What can hang from each mark:
J101: J387
J425: J174 J387 J436
J413: J177
J691: J374
J778: J14 J174
J286: J387
J14: J691
J387: J286
J655: J14
J436: J425 J655
J374: J425
J177: J387

Every row comes from one small tree of marks. The marks that hang from a mark follow it in brackets, in the order of their numbers. Every link used is in the known rows. Which tree was each row made from?
Known rows:
J14(J691(J374(J425(J436)))): [-17.0  -3.9   1.7   3.6   2.2 -16.4   1.2  15.0  11.3 -22.7   3.4  23.5
  34.8  42.4  -8.6  10.7   3.2  20.3   8.4 -19.8  31.8 -20.6  -9.6 -27.8]
J425(J174 J387(J286) J436(J655(J14(J691)))): [-20.2 -17.4  -1.1  42.4  13.2 -17.9  17.2  44.0  57.8 -10.6   0.6  45.4
 -26.0  15.5  -9.2  -1.8 -10.7  80.7  24.0  -6.1   8.8 -18.2  -4.5 -17.6]
J425(J174 J387 J436(J655(J14(J691(J374))))): [  1.0 -22.7  -1.7  36.2   9.5   4.9  10.9  33.8  61.6 -15.3   3.2  61.0
   5.8  42.2  -1.6  16.6 -15.2  63.9  15.9 -10.4  24.0  -6.3  -0.9 -19.7]
J778(J14(J691(J374(J425(J436)))) J174): [-17.5   5.8   6.6  14.5   3.2 -12.6 -23.8  -1.4  -0.4 -37.8  23.8  29.0
  26.7  50.0  -9.9 -24.1  -0.7  31.7  -1.3 -26.8  20.6  10.4 -13.4  -6.7]
J286(J387): [  6.2   5.0  -0.4   2.8  -0.7 -14.8  13.6 -10.8  -0.3 -14.4   4.3   9.0
 -32.5 -18.6  -9.1  10.3   7.2  19.7  -0.9 -21.7   6.6   9.5  11.1  -3.2]
J691(J374(J425(J174 J387 J436(J655(J14))))): [-25.1 -36.7  20.9  44.0   4.3   0.9  13.2  24.5  46.3 -14.4  49.5  50.1
  15.0  67.7  13.1  25.4 -19.9  51.5  20.9 -17.7  24.8 -20.1   4.0 -22.4]
J436(J425(J174 J387(J286)) J655(J14(J691))): [  9.8   2.7   0.6  49.0   8.8 -12.0  13.1  21.1  63.3 -15.3   7.2  43.8
 -47.3  35.5  -7.9  18.5  -1.2  67.2  26.0  -3.1  15.8 -10.6  -7.1 -22.1]
J374(J425(J387)): [ -2.9  -5.7  10.3  14.7  -2.2 -16.3  14.2  -6.9  -1.9  -7.6  23.4  11.3
 -25.1  36.0  -5.4   1.0 -16.5  12.1   2.5 -23.3  28.2 -25.6  -9.7 -18.6]
J14(J691(J374(J425(J174 J387)))): [ 13.3   2.3   3.5  21.9   3.1  -7.8   5.3  -8.0  44.1   1.2  13.3  54.7
   0.6  64.6   3.7 -23.4 -28.5  21.4   5.1 -24.8  26.8 -28.9   4.1 -21.3]
J177(J387(J286)): [-23.1  11.7   0.0   6.3   4.4 -19.5  13.8 -10.5  25.9   1.3   2.3   8.8
 -54.2 -23.6 -39.5  20.0   7.6  15.8   5.8 -28.5  -6.8   0.6   6.7  -3.2]
J436(J425 J655(J14(J691))): [ 38.2  -2.1 -14.6  28.4   0.8   0.6  -2.9  28.9  20.5 -43.3  -2.1  16.9
 -14.9  32.2  -8.2  59.7  29.1  45.1  17.7   1.2  33.5  13.3 -14.0 -36.5]
J778(J174): [  5.2   5.3   4.2   5.0   5.0  -6.8  -9.0 -13.3   7.7 -11.2   9.3  12.1
 -22.0  -5.0  -4.9 -32.2   7.7   9.7  -0.8 -11.3   3.1  17.7  17.6  -7.5]
J14(J691(J374(J425(J174 J387 J436)))): [-11.8  -9.3   9.6  21.3   6.7 -12.0   8.5   4.9  43.1  -2.3  18.0  51.9
  16.4  63.5   7.3 -25.1 -32.5  34.4   9.3 -19.2  27.4 -38.3   5.7 -11.3]
J374(J425(J387(J286))): [-36.9   1.5  17.6  17.6   1.3 -33.7  21.7  -2.6   8.9  -2.2  16.5   9.1
 -38.8  21.1 -22.5  -6.1 -11.3  17.8   8.8 -27.4  14.6 -33.8 -16.7 -20.8]
J101(J387): [  6.4   0.6   2.7   1.9   8.6 -21.8   9.5  -7.1  -4.4 -13.4  14.4  10.5
 -30.0 -18.3 -19.6  -4.3   7.0   9.3  -1.3 -13.7  15.6  -3.6   1.3  -4.3]
J413(J177): [ 12.8  15.1  -7.0  -6.1   3.5  -6.4  16.5   7.6 -24.5 -26.7 -25.0   1.3
 -16.0 -27.0 -34.1 -12.2  23.1  35.6   1.2  -7.6   7.5 -11.1  11.3 -21.2]
J778(J14(J691(J374(J425))) J174): [  7.3  16.4   1.3  14.3  -0.9  -8.0 -28.0 -15.8  -0.5 -34.2  19.6  32.4
  11.7  50.9 -14.3 -24.7   3.1  18.6  -5.8 -31.9  22.4  17.9 -12.8 -15.5]
J691(J374(J425(J387(J286) J436(J655)))): [-64.6 -10.1  35.5  25.7   4.0 -26.3  30.2  13.7  34.3   1.4  24.0  15.7
  -2.2  38.3 -23.8  45.2  -3.9  38.2  21.0 -22.8  20.9 -27.8 -39.4 -24.3]
J374(J425): [ -1.1  -5.9   3.0   7.2  -1.8 -16.1   3.4  -0.2  -6.3 -17.1  20.7   3.6
  -5.3  25.4  -4.1  -1.4   8.2   6.2   5.7 -19.3  21.5 -16.7   1.3 -27.6]
J14(J691(J374(J425(J387 J436)))): [-16.7  -5.9   7.9  11.6   1.9 -18.2  12.4  11.5  17.3 -13.4   5.1  32.4
  15.0  53.9  -9.4  11.0 -20.2  25.2   4.3 -24.6  37.7 -29.6 -19.9 -20.0]
J14(J691(J374(J425(J174 J387(J286) J436)))): [-44.7   0.6  17.6  23.3  10.3 -28.9  17.0   8.2  54.9   3.7  11.4  49.7
   2.7  47.0  -9.7 -30.2 -27.0  41.2  16.4 -24.1  13.6 -45.1  -1.3 -11.7]
J655(J14(J691(J374(J425(J387 J436))))): [-22.5 -21.7  -1.2  21.5   1.0 -12.7   6.8  31.1  13.9 -35.6  10.7  42.8
  14.5  63.2  -6.0  23.4 -21.8  35.6   5.8 -28.7  41.0 -21.7 -10.2 -28.2]

Write each row's tree:
[ 30.0  -4.1   1.1  42.2   5.7  11.8   6.7  11.1  63.2 -18.3   9.0  59.4
 -15.0  64.3  -1.3  37.6  -7.8  49.6  18.0  -6.3  29.8   0.6  -4.3 -22.3] | J436(J425(J174 J387) J655(J14(J691(J374))))
[ -4.3 -17.3  16.0  30.3  11.0  -1.8  22.2   9.7  41.8   8.0  19.4  27.8
 -19.2  12.9   2.9  -4.3 -13.3  54.7  17.7   0.7   9.4 -18.5  -1.2  -1.3] | J425(J174 J387 J436(J655))
[ 23.6 -14.1   7.8  46.4   5.4   7.9  12.5   8.3  43.1 -15.5  30.9  36.8
 -38.7  43.2   5.3  25.3  -8.0  50.1  20.6   0.2  20.2  -4.2   6.9 -11.7] | J436(J425(J174 J387) J655(J14))
[-55.5  -4.2  16.7   8.6  10.5 -29.1  30.7  11.7  15.2  -0.8  -7.6  10.3
 -40.1 -16.1 -37.1 -10.9 -11.9  34.3  10.0 -16.9   4.4 -27.0 -14.5   0.7] | J425(J387(J286) J436)
[ -6.7 -33.9   6.3  39.5  10.3   2.5  16.1  29.1  39.4 -12.0  24.7  37.5
 -18.7  22.3   7.0   5.2 -14.1  63.8  18.3  -3.4  13.0 -10.8  10.1  -9.6] | J425(J174 J387 J436(J655(J14)))
[-26.8  22.2  14.7  24.8   2.1 -25.8  -9.1 -15.9  16.1 -17.0  16.4  38.3
 -22.2  47.8 -32.8 -30.0 -17.5  28.8  -4.1 -39.5  16.7   1.6 -30.8  -8.6] | J778(J14(J691(J374(J425(J387(J286))))) J174)
[-66.9  -9.5  31.7  21.9  10.1 -24.7  23.9  -1.5  45.9   9.1  29.6  40.0
  -2.5  38.9  -9.3 -26.9 -30.0  31.2  17.7 -25.6   4.9 -45.0   5.8  -3.3] | J691(J374(J425(J174 J387(J286) J436)))
[ 12.4   5.5   0.5  28.0   2.0  -4.8  -3.1 -15.3  21.6 -13.7  19.2  54.3
  -5.4  62.9 -13.8 -33.9 -30.6  32.7  -1.1 -31.1  24.2 -18.6 -13.6  -8.3] | J778(J14(J691(J374(J425(J174 J387)))))
[-19.2 -20.5  16.9  25.0   6.7 -14.6  14.7   0.7  21.6  -0.6  38.9  28.9
  -6.0  40.6  16.0 -35.4 -31.4  34.7  12.5 -13.6  14.5 -42.3  17.4  -1.8] | J374(J425(J174 J387 J436))
[-14.5 -24.9  -0.3  31.5   5.8  -6.8   3.1  24.9  39.9 -22.6  22.3  63.0
  17.5  68.3  10.5 -11.7 -33.4  45.1  10.7 -23.5  29.3 -30.8  17.3 -19.1] | J655(J14(J691(J374(J425(J174 J387 J436)))))
[ -8.0  10.6  25.0  38.8  10.0 -12.8  25.2  -8.7  56.8  10.2  18.4  22.8
 -53.1  18.3 -13.6   9.2  -1.6  43.6  26.1  -0.2   3.5 -17.0  -8.3  -5.0] | J436(J425(J174 J387(J286)) J655)
[ 15.4 -25.6  -9.1  40.2   9.7  -0.4   9.4  38.6  48.0 -17.4   6.2  48.5
 -12.1  29.7   9.3   4.1 -13.9  74.0  17.6  -2.0  21.4 -11.2   2.4 -17.7] | J425(J174 J387 J436(J655(J14(J691))))
[-14.5 -31.4   4.8  29.6   4.4  -4.3  19.4  35.3  15.0 -23.9  11.8  18.6
 -21.7  14.5 -10.6  42.3  -2.4  53.5  13.2  -8.4  23.9  -2.7 -17.5 -17.2] | J425(J387 J436(J655(J14)))
[-11.7 -39.3  13.4  47.7   4.7  -5.7  12.0  31.8  32.2 -16.1  52.8  35.5
  -0.4  56.1  24.0  13.1 -18.7  61.5  22.1  -9.1  23.8 -26.0   9.1 -21.3] | J374(J425(J174 J387 J436(J655(J14))))
[-45.9 -31.6  20.7  49.8   7.5 -21.2  20.4  34.8  44.3 -10.8  46.3  32.9
 -15.3  42.2   8.9   6.8 -14.7  67.2  28.6 -13.9   9.7 -34.7   3.0 -21.1] | J374(J425(J174 J387(J286) J436(J655(J14))))
[-19.2  12.8  19.3  24.8  11.4 -17.4  22.8 -17.9  43.3   6.8  11.4  28.8
 -56.8  10.8 -18.4 -28.0 -16.6  28.4  17.8  -8.9  -1.1 -27.2   8.9   5.4] | J436(J425(J174 J387(J286)))
[ 20.3 -18.1   0.0  45.0   1.1   2.0   2.2  20.9  55.1 -14.8  27.1  61.3
   5.1  79.7  11.9  23.3 -16.9  46.8  15.0 -19.9  34.1 -13.3  -3.4 -39.8] | J436(J655(J14(J691(J374(J425(J174 J387))))))
[ -7.2 -33.5   0.8  32.0  10.5   4.4   6.0  35.4  35.0 -21.6  23.7  29.4
   1.5   9.9   8.2   6.5   9.5  60.0  22.8   2.0   5.7  -1.2  21.2 -17.3] | J425(J174 J436(J655(J14)))
[-18.7  -3.4  14.3  38.0   3.7 -14.1  23.0  17.8  30.0 -21.5  12.1  14.4
 -55.4  19.1 -27.5  55.6   8.2  46.9  21.9  -9.9  19.2  -1.6 -26.1 -23.1] | J436(J425(J387(J286)) J655(J14))
[ -1.1  -6.6   6.3  32.4   4.8  -1.3  -7.2  12.9  29.9 -25.3  28.0  38.8
  34.6  58.4  -5.3   2.4   5.3  57.6  16.0 -13.8  22.0  -7.4 -19.8 -19.2] | J778(J14(J691(J374(J425(J174 J436(J655))))))
[  8.7 -15.0  -5.6  31.8   1.4  -2.5  -0.5  12.0  41.7 -18.0  20.6  66.2
   2.5  71.3   8.0 -12.6 -31.2  32.1   6.1 -28.5  29.3 -22.1  14.8 -28.6] | J655(J14(J691(J374(J425(J174 J387)))))
[  6.8  -5.2 -20.0   5.8   2.4   1.4  -3.9  21.7  17.4 -35.2 -23.3  41.2
   3.5  17.4 -25.5  16.5   8.9  19.9   1.1 -22.5  23.8  10.3   1.1 -32.9] | J655(J14(J691(J374)))
[ -0.8  -9.9   8.5  27.0   5.8  -6.3   0.7  19.3  51.6  -9.0  25.6  38.0
  40.8  57.3  14.5  11.5   5.9  47.0  22.2  -6.1  22.7 -19.0   0.0 -31.0] | J14(J691(J374(J425(J174 J436(J655)))))
[-38.3  -9.7  22.8  31.8  14.1 -18.5  30.3  13.2  52.7  14.7  11.7  26.1
 -31.8  -2.1 -14.8  -8.6  -8.5  59.6  24.1  -3.2  -3.6 -25.8  -8.2  -1.8] | J425(J174 J387(J286) J436(J655))
[-39.9 -26.3  13.8  41.3  13.2 -14.2  24.2  34.6  51.6  -6.1  18.5  36.0
 -33.7   4.7 -11.2   2.6 -10.5  70.5  24.8  -8.0  -0.4 -18.0   3.4 -10.1] | J425(J174 J387(J286) J436(J655(J14)))
[ 13.1 -14.6  -1.9  34.8  -4.6  -4.0   5.9  27.6  30.2 -26.5  14.3  41.8
   4.4  71.5  -4.4  58.3  -3.5  37.2   9.2 -24.8  45.8  -4.1 -30.1 -50.2] | J436(J655(J14(J691(J374(J425(J387))))))
[ 19.2 -15.9  -6.9  37.3   0.5   3.0  -8.5  26.7  50.4 -24.7  25.2  52.7
  25.6  68.2  12.0  23.8   7.7  43.7  18.4 -14.6  27.1  -3.7   8.6 -48.0] | J436(J655(J14(J691(J374(J425(J174))))))
[-12.8 -18.8  14.9  20.2   0.9 -14.7  10.5  22.2   5.7 -18.8  32.1  -4.4
  14.3  29.1   1.6  35.2  19.7  38.0  19.8  -4.9  23.8 -14.7 -16.6 -30.1] | J374(J425(J436(J655)))
